What can hang from each mark:
J_494: J_996
J_702: J_26 J_217
J_738: J_88 J_332 J_702 J_996
J_996: J_408 J_835
J_26: J_88 J_702
J_217: J_88
J_31: J_88
J_994: J_88 J_702
J_88: J_217 J_738

Each row was made from one small tree. The marks that hang from a mark follow it in brackets, in the order of their numbers. Every link used is in the known rows. Write each row's tree.
Known rows:
J_996{J_835}: -23.0  -11.9  45.8  40.8  -7.9  12.0  27.5  39.8  15.5  -37.9  46.8  -6.9  9.4  -29.5  27.8  -19.4  -20.5  -24.3  14.2  -57.1  2.6  17.0  5.2  -26.1  -8.0
J_31{J_88{J_217 J_738{J_332}}}: -25.7  -21.1  28.7  49.7  -19.4  2.1  13.8  24.7  -11.9  0.2  34.5  7.9  -30.7  -4.3  12.7  -55.5  -10.3  -10.1  15.4  -63.8  -10.9  -10.1  -44.2  -23.6  -59.7
J_494{J_996{J_408 J_835}}: -25.7  4.0  24.4  21.2  -8.5  21.9  27.5  43.5  13.1  -38.4  70.7  -6.0  28.0  -18.2  33.9  -8.0  -11.3  -17.3  1.1  -29.9  0.2  32.6  -16.9  -31.7  -13.9
J_994{J_88}: -40.0  -14.9  22.8  41.9  6.2  0.2  20.9  25.8  -0.3  -24.6  45.5  -19.5  -5.3  -31.6  21.3  -26.8  -33.9  11.1  10.7  -38.8  1.5  2.2  8.8  -24.6  -20.9
J_702{J_26}: -21.5  -14.9  53.7  42.1  -22.2  1.9  31.5  31.3  -3.7  -27.6  45.5  -14.7  -17.9  -18.4  12.3  -23.1  -22.7  1.3  10.1  -39.7  -14.8  3.3  3.2  -2.5  -21.2
J_31{J_88{J_738{J_702 J_996{J_408}}}}: -39.1  1.6  2.3  10.2  -24.9  -4.5  32.2  6.8  0.0  18.7  36.4  17.5  5.3  -2.5  22.9  -36.8  13.5  -6.8  7.6  -27.9  -23.8  -6.4  -40.5  -12.5  -52.3
J_702{J_26{J_88{J_217}}}: -15.9  -23.3  42.6  54.0  -25.9  27.0  28.9  24.9  -10.0  -11.6  61.8  -26.7  -9.9  -10.0  28.9  -43.1  -17.4  21.7  24.1  -49.6  -4.7  8.5  -0.3  1.1  -14.9
J_702{J_26 J_217{J_88{J_738}}}: 5.7  -22.1  39.5  53.8  -5.2  18.9  13.9  6.8  -8.0  -2.7  39.5  -20.5  -27.7  8.6  22.3  -51.1  -21.8  8.5  22.7  -35.1  -45.0  -1.2  -22.3  8.4  -26.4
J_494{J_996{J_408}}: -29.6  3.1  11.9  19.7  -16.2  16.0  25.7  39.8  3.5  -26.3  63.6  -2.1  13.3  -15.2  25.3  -6.6  -16.8  -0.2  -13.3  -20.4  -11.7  14.7  -16.6  -30.2  -24.4
J_702{J_26{J_88{J_217 J_738}}}: -13.1  -9.6  52.0  66.0  -16.8  25.0  20.0  12.8  -20.8  2.8  62.8  -28.3  -28.9  -1.1  22.9  -55.1  -10.1  18.8  30.0  -50.2  -14.6  15.2  -20.5  9.6  -22.7
J_31{J_88{J_217 J_738{J_996}}}: -13.0  -6.8  17.7  38.5  -26.1  10.9  26.0  8.4  -16.2  -0.3  42.9  -3.9  -6.8  12.4  18.6  -37.7  -2.2  -23.9  1.4  -43.5  -6.5  -18.3  -33.8  -18.3  -53.3
J_994{J_88{J_738{J_332 J_996}} J_702{J_26}}: -44.9  -18.1  39.0  31.2  -22.9  -24.6  41.1  -14.1  -30.7  -27.9  26.3  -10.5  -39.2  -18.4  -5.3  -43.6  -3.8  -1.0  45.7  -22.4  19.3  6.7  1.5  11.7  -63.7
J_88{J_217 J_738{J_702{J_26} J_996{J_408}}}: -8.4  -6.5  48.2  12.8  -40.0  13.1  34.7  6.6  -27.0  8.3  44.5  -8.0  -14.8  5.5  17.6  -32.8  15.0  -10.1  22.3  -37.3  -7.1  -0.2  -25.0  23.6  -45.1
J_26{J_88{J_217 J_738} J_702}: -15.2  -24.7  10.3  74.1  -5.5  34.8  6.9  14.3  -6.5  13.0  64.8  -13.0  -0.7  -0.4  35.0  -31.1  -12.2  19.5  40.2  -62.2  -7.6  4.4  -12.3  -29.6  -5.0
J_996{J_408 J_835}: -25.8  -4.3  33.3  31.3  -15.3  21.8  20.4  37.8  19.8  -27.8  52.2  -7.6  20.2  -25.8  23.1  -24.7  -7.9  -28.1  12.4  -40.4  -17.6  29.0  -11.7  -27.8  -13.6
J_88{J_217 J_738{J_332 J_702 J_996{J_835}}}: -13.2  -24.0  51.3  16.9  -19.6  2.4  33.2  21.2  -16.0  -13.2  25.3  19.6  -11.8  -13.8  31.2  -22.9  -2.0  -39.5  36.2  -88.0  30.9  1.4  -8.2  -2.8  -51.7
J_26{J_88{J_738{J_996}} J_702{J_217}}: 8.0  -31.8  -6.2  50.7  -5.5  33.5  17.4  -7.3  -15.6  7.4  49.8  11.3  18.4  0.6  29.5  -13.8  -16.3  -4.8  21.2  -50.7  -18.9  3.5  11.0  -39.3  -17.1
J_738{J_88 J_332 J_996{J_408}}: -33.4  -8.7  -5.6  21.2  -23.9  -10.7  19.2  17.8  4.2  -6.3  25.8  17.7  17.3  -20.5  15.2  -16.6  -3.0  -21.5  6.2  -38.2  -20.2  -4.9  -8.5  -30.1  -58.0
J_994{J_88 J_702{J_217}}: -26.1  -38.8  11.4  29.8  3.6  23.1  34.4  10.1  -10.5  -43.7  35.3  -23.2  7.9  -42.3  14.5  -43.0  -37.0  6.9  23.5  -22.7  7.7  12.0  10.1  -17.9  -12.1
J_26{J_88{J_738{J_996{J_408}}} J_702{J_217}}: 6.2  -24.2  -19.0  42.0  -13.8  45.1  8.1  -8.7  -10.4  15.5  54.3  9.9  27.7  2.1  26.0  -21.3  -0.7  -8.3  19.9  -32.9  -38.2  15.1  -2.5  -41.1  -22.1
J_494{J_996}: -26.3  -4.2  22.7  29.0  -7.2  5.5  34.2  41.2  -2.3  -33.6  57.7  -2.3  2.8  -18.3  31.1  2.9  -32.1  3.3  -12.6  -37.3  8.1  1.8  -1.6  -26.7  -19.4
J_702{J_26 J_217{J_88{J_738{J_332}}}}: 2.2  -32.1  40.1  49.1  -10.2  4.3  10.6  11.5  -10.4  -4.9  24.1  -0.3  -41.6  4.2  15.6  -51.6  -20.5  2.4  30.9  -49.5  -38.5  -3.3  -18.8  1.1  -47.9
J_31{J_88}: -37.6  -13.4  12.8  39.6  -15.4  1.2  27.4  32.8  12.7  -17.4  43.9  0.8  3.3  -17.9  21.5  -33.3  -20.0  2.9  -0.9  -40.2  -17.2  -11.2  -17.7  -35.0  -26.3
J_217{J_88{J_738}}: -28.7  -2.7  19.2  58.0  3.1  -0.6  10.6  18.9  13.6  5.0  37.4  -12.1  -25.1  5.4  30.1  -37.2  -12.8  9.1  20.4  -44.2  -33.3  -9.3  -22.8  -10.7  -28.2

Which tree is each row?
-18.0  -26.4  43.0  44.8  -2.4  15.0  32.7  -8.0  -28.8  -32.4  41.1  -37.5  -20.4  -28.0  2.8  -65.4  -26.3  12.3  37.2  -10.7  -2.7  23.5  -8.5  13.7  -21.2
J_994{J_88{J_738} J_702{J_26 J_217}}
-11.5  -38.7  23.1  35.5  -19.3  20.6  41.5  9.2  2.5  -34.4  31.1  -23.1  -6.7  -8.7  21.8  -47.8  -20.5  18.4  36.6  -19.8  -19.6  -0.4  -3.3  10.1  -13.5
J_994{J_702{J_26 J_217{J_88}}}
-1.5  -38.1  27.3  13.7  -22.2  19.6  48.6  5.1  -19.6  -4.3  38.0  8.8  10.7  -17.7  36.1  -23.3  -21.0  14.3  16.6  -49.0  -1.1  1.8  23.0  6.6  -24.2
J_738{J_702{J_26{J_88} J_217} J_996}
-0.1  -35.8  28.1  10.2  -11.5  -1.1  29.2  8.9  -25.0  -4.1  9.5  37.7  -17.0  -21.7  16.2  -16.2  -18.8  -29.1  10.3  -71.7  -0.5  -8.0  1.8  -9.9  -60.2
J_88{J_738{J_332 J_702{J_217} J_996}}
-30.4  -15.6  30.6  15.9  -17.3  -22.5  32.2  13.1  -14.7  0.3  13.3  36.5  -25.9  -18.3  17.2  -12.0  -7.2  -19.0  18.6  -71.8  7.5  -13.0  -0.4  -6.7  -61.4
J_88{J_738{J_332 J_702 J_996}}
-21.3  -39.9  37.6  16.8  -39.6  2.5  45.4  14.8  -22.8  -0.7  32.6  15.7  -16.8  -12.0  33.4  -23.0  -6.3  14.1  37.5  -73.4  22.5  -8.9  13.0  10.1  -49.3
J_738{J_332 J_702{J_26{J_88{J_217}}} J_996}
-8.3  -42.3  17.1  5.7  -2.5  1.0  39.3  21.3  -4.7  -24.0  19.5  28.8  31.5  -39.6  41.9  -14.9  -20.4  -28.3  25.0  -73.2  19.6  -0.9  10.2  -18.9  -34.9
J_738{J_88 J_332 J_702{J_217} J_996{J_835}}
-21.4  -9.7  26.8  52.0  -14.2  14.6  16.9  22.5  -8.1  0.2  48.9  -12.0  -14.8  0.5  18.4  -52.9  -9.4  -3.2  8.4  -47.2  -14.4  -7.4  -45.6  -17.9  -37.3
J_31{J_88{J_217 J_738}}
-17.6  -27.6  68.5  34.3  -24.6  -2.9  31.5  25.8  -27.3  -2.1  31.6  4.7  -49.5  -15.2  15.0  -42.0  -8.9  7.8  38.6  -74.0  7.9  -1.9  -21.2  20.7  -46.2
J_88{J_217 J_738{J_332 J_702{J_26}}}
-15.4  -0.8  8.1  28.3  -34.8  19.7  18.4  8.1  -12.6  8.3  47.2  -3.6  3.7  16.8  15.1  -44.8  13.5  -26.3  1.4  -26.5  -25.5  -8.4  -48.1  -20.5  -58.3
J_31{J_88{J_217 J_738{J_996{J_408}}}}
-30.5  -16.4  6.7  31.1  -15.7  -20.9  27.8  19.6  -2.1  -15.6  21.9  18.2  4.1  -23.5  20.3  -8.9  -17.9  -16.8  7.9  -56.1  0.0  -15.7  7.5  -27.0  -51.9
J_738{J_88 J_332 J_996}
-15.6  -38.0  19.8  36.2  6.3  12.8  18.5  15.8  -13.0  12.0  27.9  29.1  -17.5  -32.3  31.4  -42.9  -26.3  13.2  27.5  -77.8  -13.3  13.6  -6.4  -13.2  -39.2
J_26{J_88{J_738{J_332 J_702{J_217}}}}
-3.8  -30.8  4.2  10.5  -1.9  7.0  41.2  13.0  -7.9  -8.9  25.6  11.7  31.7  -27.8  38.2  -10.8  -26.7  -4.8  2.7  -50.6  1.8  -15.3  9.1  -13.6  -24.4
J_738{J_88 J_702{J_217} J_996}
-28.0  -36.5  21.4  39.0  5.3  7.2  21.1  -0.1  -23.0  -30.9  24.9  -4.8  -23.7  -41.0  2.1  -56.7  -29.2  -1.3  36.2  -37.1  3.0  16.1  -7.6  -14.6  -43.4
J_994{J_88{J_738{J_332}} J_702{J_217}}
-18.6  -37.1  19.5  25.7  -5.1  -0.1  26.2  21.3  -9.7  2.1  19.7  31.8  -17.6  -24.6  19.7  -50.2  -21.9  0.4  15.5  -64.3  -15.1  -5.6  -30.7  -20.4  -53.1
J_31{J_88{J_738{J_332 J_702{J_217}}}}
-10.0  -19.6  44.6  47.1  -34.8  8.7  24.4  1.1  -32.1  3.6  43.3  1.6  -34.1  6.8  16.9  -38.1  -0.2  -5.1  32.0  -62.3  -1.0  3.0  -6.5  7.6  -62.2
J_702{J_26{J_88{J_217 J_738{J_332 J_996}}}}
-6.3  -18.2  35.0  33.7  -27.2  2.7  19.1  14.3  -26.2  -8.4  24.8  12.4  -28.6  -1.7  8.7  -20.2  -7.7  -39.7  11.8  -70.5  4.2  -11.5  -8.5  -15.0  -66.9
J_88{J_217 J_738{J_332 J_996}}
5.6  -29.0  34.6  40.5  -22.5  12.9  22.2  -7.7  -32.4  -2.6  32.3  16.2  -23.5  -6.8  11.2  -38.1  -16.2  -12.4  18.5  -54.1  -20.9  12.1  5.2  -4.2  -59.5
J_702{J_26{J_88{J_738{J_332 J_996}}} J_217}
-11.7  -52.9  32.5  20.2  -16.4  0.8  31.3  26.3  -0.9  -7.1  16.3  12.9  -23.4  -14.2  31.9  -33.9  -26.1  21.6  34.9  -61.0  -14.0  -13.8  1.2  5.9  -35.4
J_738{J_332 J_702{J_26 J_217{J_88}}}
10.4  -23.6  51.7  15.5  -18.6  10.2  42.1  0.9  -32.1  -5.1  29.5  6.0  -12.8  -7.4  16.9  -24.5  -14.7  -11.8  12.0  -46.8  -6.5  -2.3  1.2  16.1  -38.8
J_88{J_738{J_702{J_26 J_217} J_996}}
-28.8  8.5  26.2  30.7  -1.3  8.2  15.9  2.3  -4.4  -13.7  52.8  -18.5  11.2  -12.4  20.9  -36.4  1.5  -32.9  23.8  -20.9  -5.4  27.9  -12.1  -17.8  -37.1
J_994{J_88{J_738{J_996{J_408 J_835}}}}
-3.1  -25.5  44.8  17.9  -3.5  5.3  38.7  -10.1  -37.8  -8.4  35.9  -13.1  -16.6  -15.2  19.2  -35.6  -21.0  2.7  22.2  -33.4  5.7  -0.8  5.7  14.8  -39.3
J_994{J_88{J_738{J_702{J_26 J_217} J_996}}}
-2.5  -27.1  15.9  1.0  -20.7  10.4  22.4  6.9  -20.4  4.8  15.4  36.8  -6.6  -17.6  12.3  -24.1  -5.7  -30.7  10.4  -54.9  -19.7  3.8  -12.5  -12.5  -66.0
J_88{J_738{J_332 J_702{J_217} J_996{J_408}}}
1.8  -33.6  33.2  40.1  -12.6  21.6  24.2  20.0  0.6  -17.8  37.9  -19.2  -9.6  0.7  26.3  -36.9  -28.9  10.0  17.3  -34.5  -33.1  -8.8  -2.2  -1.6  -17.8
J_702{J_26 J_217{J_88}}
-3.7  -51.0  24.5  3.9  -27.1  -4.4  40.7  10.5  -11.1  -6.0  9.3  21.5  -14.1  -2.5  31.7  -19.1  -16.6  2.8  29.2  -56.9  -6.7  -23.8  10.7  6.4  -51.5
J_738{J_332 J_702{J_26 J_217{J_88}} J_996}
-29.9  -34.3  19.5  29.3  -7.5  -7.0  28.9  40.9  -3.4  -3.1  27.7  9.2  -3.9  -35.8  37.6  -29.1  -21.0  15.8  29.8  -78.8  18.2  -16.6  -11.5  -7.4  -33.8
J_738{J_88{J_217} J_332 J_702}
-19.1  -27.0  35.8  21.0  -34.3  16.3  49.4  12.5  -19.3  0.5  48.0  -5.3  -0.8  -4.9  40.9  -21.0  -6.1  21.0  29.0  -56.7  20.1  -6.6  12.6  16.5  -27.3
J_738{J_702{J_26{J_88{J_217}}} J_996}
-8.1  -48.6  0.7  1.2  -15.9  0.0  33.1  16.6  -1.7  -3.7  4.8  33.6  -2.7  -8.3  38.6  -11.1  -21.3  -5.3  21.2  -67.1  -2.5  -29.9  13.7  -14.7  -51.2
J_738{J_332 J_702{J_217{J_88}} J_996}
2.1  -21.4  42.8  58.5  -3.7  29.5  17.3  5.5  -19.4  -2.2  51.7  -13.6  -16.7  -12.6  18.3  -52.6  -23.1  12.4  18.5  -43.3  -34.4  25.5  -9.9  1.0  -20.0
J_702{J_26{J_88{J_738}} J_217}
